Each row was made from one walk, in order. Every step used is in the known rows, and no mark comes twice. Write each row's walk.
Known rows:
zofi/sato/bamoz/pibim/pelab/dilo: [ 25.9 -28.4  11.5 -30.5 -25.7  58.5  -2.1   1.2  -8.8 -48.9 -21.8 -33.5
  -7.4  30.7  -1.3  36.9   4.3  17.6]
dilo/pibim/pelab: [ 46.6 -42.7  -6.9 -24.2  22.3  42.2  -7.8 -31.1 -52.8 -21.0  28.5  26.9
 -10.7  25.7 -12.4  38.5 -31.1   2.9]
bamoz/pibim/pelab/dilo: [  7.6 -18.8  19.4 -45.8  -8.1  47.2  -7.3  -2.4 -83.6  -5.1  27.7  -0.7
  28.0  12.0 -14.6  48.8   8.2  28.9]
pelab/pibim/dilo: [ 13.6 -36.5 -12.8 -49.5 -17.7  49.1  -5.3 -40.8 -46.1 -16.3   9.7  -7.5
  -6.9  38.0 -18.9  64.0  30.1  -4.6]
zofi/sato: [ 45.7 -31.0  15.0 -46.3 -17.1  79.1 -31.8 -34.0 -30.7 -53.8 -27.1  -0.2
 -18.1  23.8   8.5  50.2  -7.1  -1.8]
sato/bamoz/pibim/dilo/pelab: [ 22.8 -40.1 -22.2 -10.5 -14.9  32.5  -1.7 -31.7 -23.2 -24.4  12.5  -0.2
 -20.6   0.1  -9.4  -0.4  32.1 -10.5]
dilo/pibim/pelab/sato/bamoz: [ 43.2 -38.3  -8.2  -7.1  33.8  45.2  14.5 -11.8 -16.3 -33.6  16.9  -5.1
   6.4  42.8  -3.1  32.5 -33.8   5.3]
pelab/pibim: [ 18.0 -29.6   4.8 -48.7  -4.4  78.8 -25.5 -23.8 -43.3 -15.8   9.9   1.9
   6.2  30.9  -4.3  60.4  24.7  12.9]
bamoz/pelab: [ 44.1 -12.6  12.3 -25.2  -7.2  80.2 -65.0 -30.2 -73.6  -3.4  19.9  15.3
  19.7 -13.7  16.2  14.8  17.1  10.8]
bamoz/pelab/pibim: [ 29.4  -9.5  22.4 -34.6  -7.4  82.4 -53.7 -17.3 -61.2  10.6  21.4   1.6
  24.9   0.8   1.0  35.5  32.1  11.4]
zofi/pelab/sato: [ 21.0 -29.3  45.6 -49.0  21.3  75.0 -33.1 -24.4 -16.4 -58.9 -21.9   7.4
  33.1  30.9  42.8  27.1  12.5  13.4]
bamoz/pelab/dilo: [ 27.5  -4.7   4.5 -49.0  -4.5  90.9 -50.2 -12.4 -77.1  -2.6  16.2 -10.8
  47.0   1.3  23.7  33.4  29.0  17.3]
dilo/pelab/sato: [ 39.2 -32.5  -6.5 -37.4  30.1  72.4 -12.6 -39.9 -22.1 -16.2 -10.2  11.2
  25.8  20.7  18.2  20.0  -3.5 -15.8]
dilo/pibim/pelab/sato: [ 43.3 -32.4   4.1 -22.3  37.5  47.7   9.7 -18.3 -40.0 -25.0  22.9   4.9
  13.0  39.2  -8.1  48.4 -40.6   0.7]
zofi/sato/bamoz/pibim/pelab: [ 37.1 -33.5  17.7 -17.3 -27.4  51.5 -10.8  -9.7  -6.5 -49.6 -20.8 -16.3
 -24.7  21.0  -5.5  23.7  -2.4  12.9]
bamoz/pibim: [ 18.4 -16.0  30.3 -38.3  -2.5  66.8 -27.3 -17.9 -83.3 -15.3  32.3  19.4
   7.7 -13.4 -14.2  42.6  15.4   4.4]
pibim/pelab: [ 39.0 -45.0 -11.6 -24.9 -13.5  42.1 -29.6 -38.0 -54.6 -22.9   3.5  21.1
  -1.5  28.3   6.5  23.8 -15.7  34.5]

Write each row's walk:
[ 17.6 -15.1  36.6 -25.4   5.3  45.0  -1.4  -3.2 -67.1 -10.3  23.2  -1.6
  30.3  13.0 -15.9  43.4 -11.1  19.5]  bamoz/pibim/pelab/sato
[ 42.6 -23.8  14.3 -20.8 -25.6  78.9 -33.6 -10.5   5.2 -39.0 -25.0 -28.3
 -12.6  21.6   8.6  24.7  18.2   5.1]  zofi/sato/bamoz/pelab/pibim
[ 35.3 -40.9 -13.6  -2.9   2.2  45.7  -2.8 -13.0  -8.5 -38.7 -11.0 -18.4
  18.8  48.5  17.6  15.7 -19.4  37.2]  pibim/pelab/sato/bamoz
[ 32.7 -25.8  -7.7  -5.2 -15.0  75.4 -41.4 -10.1 -14.1 -14.8   9.5 -15.4
   6.0  10.3  14.2   4.2  38.5  21.3]  sato/bamoz/pelab/pibim
[ 30.4 -28.4  -8.8  -9.5  14.4  80.7  -5.4  -8.3   0.6 -55.6 -10.9 -30.2
  25.7  38.0  29.4  24.7   0.8  15.4]  pelab/sato/bamoz
[ 15.5 -21.1  12.3 -39.7   5.4  33.6  11.0 -34.4 -62.5  -4.0  21.3   3.1
  10.9  -0.2 -24.7  37.6  14.7 -30.3]  bamoz/pibim/dilo/pelab/sato
[ 22.6 -37.5 -20.6 -47.9 -10.7  52.1 -15.6 -20.1 -58.0 -21.1   0.7  -5.2
  24.9  42.8  13.2  43.2  -3.2  41.8]  pibim/pelab/dilo
[ 46.3 -38.8  -3.3 -22.2 -24.0  74.9 -24.0 -24.9   7.7 -68.5 -34.8 -16.6
 -29.2  28.7  16.4  25.4   2.0   6.3]  zofi/sato/bamoz
[ 31.5 -39.8 -29.3 -39.3   6.9  34.1   7.3 -59.8 -33.1 -20.3  -6.8  -0.4
   3.8  26.7   0.5  28.2   5.6 -31.5]  pibim/dilo/pelab/sato
[ 14.9 -32.6 -10.1 -14.6 -15.4  47.9  -5.0   1.9 -31.5 -28.0  13.3 -17.3
   8.3  19.3   1.4  15.3  19.6  35.9]  sato/bamoz/pibim/pelab/dilo
[ 30.1 -21.4 -21.4 -16.7 -12.5  81.7 -39.4  -5.2 -26.3 -25.7   4.7 -24.4
  23.9  10.2  32.2   3.6  36.9  26.7]  sato/bamoz/pelab/dilo
[ 19.1 -28.7   3.6 -40.9  -7.0  28.8  -2.5 -45.1 -73.3  -0.7  26.6  19.9
  -7.8 -11.8 -27.6  29.6  22.1 -28.2]  bamoz/pibim/dilo/pelab
[ 19.7 -17.6  13.9 -10.0  15.7  74.6   2.7   4.7 -15.6 -42.6   5.6 -30.6
  30.8  22.1  11.1  30.3   6.8  10.3]  pelab/sato/bamoz/pibim
[ 13.8 -22.1  12.1 -38.8 -16.7  36.1  -6.5 -34.4 -86.1 -14.8  31.6   9.6
  -5.5  -6.5 -27.1  47.2  20.7 -12.7]  bamoz/pibim/dilo
[ 21.5 -25.0 -13.0 -63.8  25.4  84.1  -2.9 -12.3 -60.8 -29.5  22.6  -8.1
  25.5  31.6   6.0  68.5   4.7  -0.9]  pelab/dilo/pibim
[ 34.6 -21.5 -19.5 -15.3   4.5  77.9 -26.6  -2.2 -25.4 -23.4  17.2 -22.3
  18.3  10.8  21.4   9.5  26.8  13.1]  sato/bamoz/pelab/dilo/pibim
[ 51.2 -26.0   7.8 -15.0 -25.8  77.1 -40.2 -18.2  -2.5 -48.0 -27.4 -19.2
 -16.8  12.8  17.6  11.9   9.4   4.4]  zofi/sato/bamoz/pelab
[ 29.9 -41.6 -10.4 -49.9   9.1  67.4 -22.9 -44.9 -27.2   4.4  -0.1  23.7
   1.3  19.3  -1.9  28.4  23.5 -11.5]  dilo/pelab/pibim
[ 44.5 -28.2 -14.2   2.2 -14.4  72.8 -50.0 -19.5 -23.6 -26.5   7.0  -4.4
   1.7  -1.4  27.1 -12.2  27.5  20.5]  sato/bamoz/pelab
[ 29.3 -29.2 -19.3  -5.8 -23.5  55.0 -27.8 -20.6 -15.6 -15.6   8.7 -22.2
  -3.0  14.4   4.9   7.1  42.1  11.3]  sato/bamoz/pelab/pibim/dilo
